Each row was made from one walk, in order. Every step used is in the known rows, and no mark comes twice. Write each row's walk.
Known rows:
kevi/nolab/rifur: [-1.352 -0.458  2.066 -4.365 -2.948 -2.467 -1.744 -0.708  0.577 -1.577
  2.286 -2.789  1.398  0.038 -1.667  2.406 -0.107  1.568  0.863 -0.201
 -2.278 -2.214 -2.204  0.538 -0.732]
rera/zukis/nolab/vupirak/peled/bive: [-1.638  0.524  3.523  2.233  1.342 -1.248 -1.414 -1.252 -1.026 -0.701
  0.844 -6.064  0.303 -0.617 -0.238 -0.178 -0.442  0.390 -2.538  5.644
 -3.092 -0.409 -0.049 -1.047  4.040]
bive/nolab/vupirak/peled/zukis/rera: [-1.856 -0.576  5.067  0.814 -1.022 -1.677  1.425 -2.942  1.041 -1.918
 -0.054 -4.709 -1.281  1.943  2.697 -0.579 -0.372  1.820 -6.022  7.818
 -0.275 -5.079  0.622 -1.563  6.708]
bokekap/rifur/peled/zukis: [ 2.294  2.947  0.019  0.654 -1.844 -1.335 -4.484  0.275 -2.040  1.469
  1.831 -2.811  5.443 -1.301  0.825  0.183 -1.035  1.484  1.509  4.570
  0.740 -3.074 -0.253  0.811  0.872]
rera/zukis/peled: [ 1.356 -3.931  3.942  2.601 -0.717  0.020 -5.033 -0.569 -2.008  0.438
  0.572 -1.361  1.693  1.918  0.011  0.728  0.855 -2.790  3.012  1.424
 -0.324 -3.746 -0.461 -1.803  0.393]
rifur/peled/bive: [ 2.120  3.718  0.074  2.067  1.849  0.716 -1.789  0.618 -1.940  0.752
  0.259 -2.284  4.312 -0.310  0.282  1.544 -1.327  3.009 -0.234 -0.815
 -1.667  3.464 -0.455  1.283 -1.601]
nolab/vupirak: [-2.207  0.709  1.420  0.408 -2.839 -1.123  0.463 -0.725  0.725 -1.814
  0.545 -0.765 -1.606 -0.038 -1.324 -0.648 -0.297  0.707 -3.133  3.401
 -2.002 -0.504 -1.697 -0.951  1.456]
nolab/vupirak/peled/zukis/rera: [-2.161  2.107  2.814 -0.649 -0.119 -2.117  0.790 -1.479 -0.685 -0.932
  0.556 -4.745 -0.167 -0.200  3.047 -1.419  0.061 -1.133 -3.989  7.811
 -0.588 -4.242  0.003  0.177  4.767]
vupirak/peled/bive/nolab: [-0.367 -0.669  1.410  0.000  2.941 -0.552  2.673 -2.889  0.918 -0.899
 -1.304 -5.381 -0.004  0.011 -1.036  0.860 -0.473  4.976 -4.207 -0.036
 -1.162  1.953  2.574 -0.247  3.590]
vupirak/peled/bive: [-0.495  1.912 -0.835 -1.413  3.913 -0.988  2.008 -1.325 -0.781 -0.036
 -0.561 -5.260  1.277 -2.285 -0.673  0.111 -0.069  2.085 -2.022 -0.125
 -1.571  2.724  1.861  1.614  1.622]
rera/zukis/nolab: [ 1.188 -2.035  3.054  3.292  0.342  0.784 -3.627  0.759 -0.997  1.095
  1.013  0.062  0.676  1.727  1.714  0.478 -0.008 -2.372  2.765  2.254
  0.456 -2.687 -0.213 -1.619  0.707]
rifur/peled/vupirak: [ 1.915  3.300  1.037  1.662 -0.269  0.340 -0.986  0.193  0.040 -0.564
  0.456 -2.076  1.367  3.630 -1.079 -0.424 -1.475  2.315 -0.766  1.940
 -2.385  0.367 -3.506 -0.192  1.999]
vupirak/peled/bive/nolab/kevi: [-2.215 -1.087  3.174 -0.347  3.841  0.187  1.629 -0.678  1.582 -1.107
 -0.716 -7.394  0.828 -1.616 -0.558  1.922  1.535  4.837 -5.975 -0.287
 -0.343  2.843  3.948 -1.458  4.297]
bokekap/rifur/peled/bive: [ 2.845  2.493 -1.715  1.522 -0.493 -1.368 -3.976  0.517 -2.384  2.157
  1.441 -1.972  5.900 -2.034 -1.259  0.045 -2.094  2.819  1.122  2.654
 -0.562  1.651  0.349  0.840 -0.418]
zukis/nolab/vupirak/peled: [-0.576 -0.122  3.203 -1.673  0.356 -1.031  0.480 -2.083  0.537 -2.037
 -0.920 -1.581 -1.940  2.864  2.220  1.419 -1.169 -0.717 -4.452  6.053
 -4.163 -2.365 -2.326  0.039  2.897]
kevi/nolab/vupirak: [-1.827  0.641  2.966 -2.774 -2.649 -3.551 -0.574 -1.846  0.523 -1.140
  1.911 -1.594 -1.153  1.049 -1.619 -0.709 -1.350  2.758 -2.447  1.598
 -5.441 -2.185 -2.904  0.763  1.290]
bokekap/rifur: [ 0.754 -1.256 -1.774 -0.521 -2.368 -1.998 -2.165 -0.027 -0.546  1.429
  1.127  0.436  1.604 -1.715 -1.436 -1.590 -0.829 -0.136  1.287  3.521
  1.089 -1.823  0.841 -0.421  1.199]
rifur/bokekap: [ 0.151 -0.449  0.949 -0.201 -0.040  0.353 -0.434  0.282 -0.355  2.828
  0.873  0.066  0.557 -0.096  3.009  1.117 -2.104 -2.164  3.819 -0.536
  0.157 -3.012 -1.006 -2.858  0.396]
bive/peled/zukis/nolab/rifur: [-2.973 -0.929  6.093  1.552 -5.016  1.078 -3.439  0.242  1.013 -5.491
  3.332 -1.962  1.432  0.073  0.625  5.834 -0.248  1.484 -2.084  4.227
  0.962 -3.101 -0.044 -3.256  1.748]
vupirak/peled/zukis: [-1.001  2.454  0.914 -2.363  2.619 -0.860  1.428 -1.613 -0.395 -0.589
 -0.192 -6.289  0.801 -1.442  1.371  0.124  0.938  0.807 -1.851  1.741
 -0.321 -1.900  1.270  1.610  3.123]
bokekap/rifur/peled: [ 4.417  0.791 -1.678 -0.434 -1.717 -1.059 -3.987 -0.068 -1.214  2.236
  0.218  0.487  5.024  0.990 -0.076  0.173 -2.306  0.680  1.802  3.652
  0.136 -2.017 -0.787  0.660 -0.031]
rera/zukis/nolab/rifur/peled: [ 3.049 -0.498  3.548  2.169 -2.285  1.853 -6.412  1.126 -0.919 -0.511
  0.964 -1.882  5.088  3.355  1.755  4.735 -0.580 -2.151  3.504  4.133
  0.648 -3.498 -2.858 -1.718 -1.021]
kevi/nolab/vupirak/peled: [-0.760  0.898  2.132 -6.176  0.011 -4.117  1.443 -3.791  0.985 -1.147
  0.101 -4.444 -0.803  1.813 -1.099 -0.379 -1.497  2.594 -3.888  2.476
 -6.378 -2.947 -2.351  2.192  3.264]
kevi/nolab: [ 0.438  0.048  1.546 -3.115  0.121 -2.441 -0.914 -1.190 -0.264  0.746
  1.440 -0.859  0.480  1.163 -0.261 -0.031 -1.005  2.124  0.724 -1.880
 -3.351 -1.631 -1.301  1.594 -0.199]

Write each row's walk:
[ 0.478  0.587  4.020  3.131  1.781  1.834 -2.222  1.242  0.524 -0.421
  0.107 -4.266  3.789  0.428  0.376  3.435  0.372  5.773 -4.062 -0.966
 -0.430  3.469  1.474 -1.707  0.924] => rifur/peled/bive/nolab/kevi
[-0.286  1.415  3.630 -0.913  3.216 -0.144 -0.321 -0.995 -0.902 -0.834
  0.074 -4.113  0.070  0.582  4.553  1.990  0.443 -0.533 -1.623  3.346
 -1.495 -2.878 -0.081  1.197  2.387] => vupirak/peled/zukis/nolab
[-2.250  1.209  5.376 -1.225  4.017  0.701 -1.470  1.265 -0.394 -0.997
  0.701 -6.221  0.763 -0.854  4.986  3.070  2.408 -0.775 -3.514  3.173
 -0.724 -1.917  1.136 -0.053  3.096] => vupirak/peled/zukis/nolab/kevi
[-2.831  2.599  0.581 -0.993  0.978 -2.027  2.386 -2.044 -0.053 -1.810
 -0.036 -6.008 -0.384 -2.372 -2.008 -0.595 -0.408  2.847 -5.180  3.374
 -3.629  2.271  0.154  0.703  3.046] => nolab/vupirak/peled/bive
[-2.389  2.645  2.123 -4.210  1.169 -4.482  1.457 -3.171 -0.241 -1.166
  1.308 -6.851  0.110 -1.194 -2.267 -0.622 -1.338  4.894 -4.608  1.527
 -7.018  0.650 -1.133  2.355  2.873] => kevi/nolab/vupirak/peled/bive
[ 1.204 -0.012  5.033  2.635 -3.420  1.129 -3.592  0.079  0.079 -1.614
  1.204 -2.902  4.266  2.997  3.476  4.094 -0.392  1.524 -0.605  5.295
  2.857 -4.479 -0.827 -2.059  1.303] => bive/nolab/rifur/peled/zukis/rera
[-0.336 -2.677  5.028  4.243 -1.723 -0.734 -4.132 -0.476 -1.293 -0.765
  1.973 -3.498 -0.372  2.639 -2.434 -1.602  0.908 -1.185  1.783  3.126
 -1.659 -3.337 -2.166 -2.994  3.742] => rera/zukis/peled/vupirak
[-0.040  3.682  5.783  2.964 -1.771  0.478 -3.939  0.185 -1.257 -2.033
  1.492 -1.730  1.412  2.673  4.157  2.935 -1.145  1.008 -2.684  6.195
 -3.700 -2.817 -4.175 -0.061  0.534] => rifur/peled/zukis/nolab/vupirak
[-1.881 -5.465  6.740  4.817 -3.695  0.042 -5.236 -1.063 -0.590 -2.756
  2.000 -5.707  2.195  0.025 -2.984  3.839  1.558  1.779  0.527  1.961
  0.426 -1.586  0.506 -4.528  1.493] => rera/zukis/peled/bive/nolab/rifur
[-3.003  0.291  5.911  1.035 -2.648  0.951 -3.592  1.675 -0.898 -0.217
  3.747 -3.104  1.133 -1.285  5.606  5.356 -0.642 -3.225  3.952  3.562
  0.779 -5.552 -2.636 -4.251  0.333] => peled/zukis/nolab/rifur/bokekap
[-1.581 -0.403  2.295  1.883 -3.123 -0.224  0.705 -0.929  2.390 -3.683
  1.887 -0.802 -1.252  2.341 -4.321 -0.472 -1.821  4.047 -3.436  1.866
 -0.928  0.094  0.017 -3.139  5.277] => bive/peled/vupirak
[-0.831 -1.321  3.606  2.650  0.689 -0.483 -3.312 -0.119 -2.762 -0.850
  1.165 -1.696  1.092 -0.826  0.185  1.833  0.450  0.447 -0.223 -0.276
 -2.660  1.579 -0.458 -0.386 -1.435] => zukis/peled/bive
[ 2.993 -0.366  0.431  3.008 -1.449 -0.964 -3.306 -1.065 -0.675  1.254
  0.835 -1.875  4.602  0.317 -1.576  0.951 -2.453  5.723 -0.741  2.700
 -0.163  0.804  1.039 -0.930  1.517] => bokekap/rifur/peled/bive/nolab
[-2.186  1.568  3.213  0.272  1.706 -1.402  0.405 -1.498 -0.657 -1.993
  0.190 -3.904 -1.160 -0.203  1.079  1.190 -1.023  1.487 -5.100  4.998
 -4.805  1.281 -1.239  0.231  2.482] => zukis/nolab/vupirak/peled/bive
[-0.617 -0.479  3.567  2.709 -2.229  0.136 -1.828  0.152 -0.201 -1.502
  2.526  0.251  1.946  0.346  1.946  0.662 -1.263  0.749 -1.590  3.543
  2.825 -3.081  2.868 -2.223  3.156] => bive/peled/zukis/rera
[-3.696  1.806  5.842  2.879 -2.410 -0.504 -2.116  0.212 -0.574 -2.682
  2.381 -1.874 -2.002 -0.148  2.593  0.979  0.302  0.172 -3.268  5.946
 -2.645 -2.671 -2.597 -1.106  1.834] => peled/zukis/nolab/vupirak
[-1.891  0.575  3.011  1.448 -2.332  0.231 -0.704 -0.728  0.810 -3.001
  2.161 -2.074  1.142 -0.862 -1.041  1.619 -0.550  3.393 -2.502  0.940
  1.037 -1.398  2.370 -1.678  2.999] => bive/peled/zukis
[-1.119 -1.752  2.744 -1.658 -1.111 -1.345  2.975 -4.205  3.005 -2.867
 -1.950 -3.634 -2.378  2.953 -1.216  0.456 -0.939  3.583 -6.575  4.386
 -2.595 -2.210 -0.166 -1.304  5.410] => bive/nolab/vupirak/peled
[-0.028  1.575  3.661  3.837 -1.895  0.076 -0.830 -1.753  0.631 -2.132
  0.136 -2.991  1.383  1.921 -1.458  1.823 -1.923  6.482 -5.363  2.636
 -3.430  1.966 -1.468 -1.433  1.713] => rifur/peled/bive/nolab/vupirak
[-2.463 -4.440  6.375  2.864 -3.459 -0.009 -3.318 -1.284 -0.170 -4.085
  1.396 -3.658  0.754  0.362 -1.548  5.074  0.884  2.817 -1.962  1.376
 -1.198  0.080 -0.514 -3.310  0.005] => zukis/peled/bive/nolab/rifur
[-2.146 -1.254  1.899 -1.283 -0.159 -0.624  1.847 -2.472  1.787 -3.329
 -0.564 -7.189  1.047 -1.086 -2.477  3.328  0.273  4.566 -3.902  1.502
 -0.049  1.354  1.670 -1.334  3.027] => vupirak/peled/bive/nolab/rifur
[-2.006  0.584  5.045 -2.320 -0.060  0.182 -1.641 -0.313 -0.521 -0.329
  1.842 -5.952  1.502 -0.551  6.096  5.560 -0.765 -3.164  2.416  4.567
 -0.116 -6.408 -1.989 -2.916  2.277] => vupirak/peled/zukis/nolab/rifur/bokekap
[-1.400 -0.993  2.329  3.368  0.217  0.078  0.680 -0.871  0.645 -0.962
  0.494 -2.352 -0.421 -0.722 -1.509  0.677 -0.194  5.049 -2.588 -1.025
 -0.243  2.729  1.849 -1.594  1.525] => peled/bive/nolab
[-1.925 -1.624  2.789 -1.457 -0.218 -0.237  1.495 -2.226  1.426 -0.432
  0.401 -7.066  1.631 -1.152  0.575  4.424 -1.704  2.361 -0.129  1.029
  0.047 -1.588  0.870 -4.295  3.588] => vupirak/peled/bive/nolab/rifur/bokekap
[-2.933 -3.428  7.188  4.503 -3.113 -1.079 -2.215 -2.428 -0.215 -3.699
  1.064 -2.352 -1.776  1.436 -1.510  1.998 -0.290  3.882 -5.319  3.224
 -4.386  0.170 -1.412 -3.125  1.962] => zukis/peled/bive/nolab/vupirak
[-3.179 -1.472  2.747  2.145 -2.817  0.095 -0.143 -0.423  1.411 -3.256
  1.429 -4.275  0.601 -1.802 -2.878  3.060  0.595  4.514 -2.369  0.706
  0.767  2.153  1.053 -2.566  1.030] => peled/bive/nolab/rifur
[ 2.044 -1.303  2.816  0.246 -3.392  1.450 -2.000 -1.170  1.902 -2.611
 -0.570 -1.825  3.211  3.927 -0.352  5.053 -0.967  3.233 -1.287  1.885
  0.590 -1.675 -1.892 -1.823  0.137] => bive/nolab/rifur/peled
[-0.216  3.722  2.262  0.091 -2.558  0.768 -3.216  0.764 -0.634 -2.283
  1.642 -5.073  4.735 -0.625  0.934  4.178  0.612  1.241  0.448  2.654
  0.688 -1.822 -2.024  0.139 -0.835] => nolab/rifur/peled/zukis
[-0.652 -3.966  5.939  4.070 -0.171 -0.019 -2.572 -1.725 -0.965 -1.837
  0.541 -1.670 -0.035  1.525 -0.196  2.716  0.053  3.354 -2.168 -0.203
 -2.293  0.670  0.378 -2.181  0.596] => zukis/peled/bive/nolab
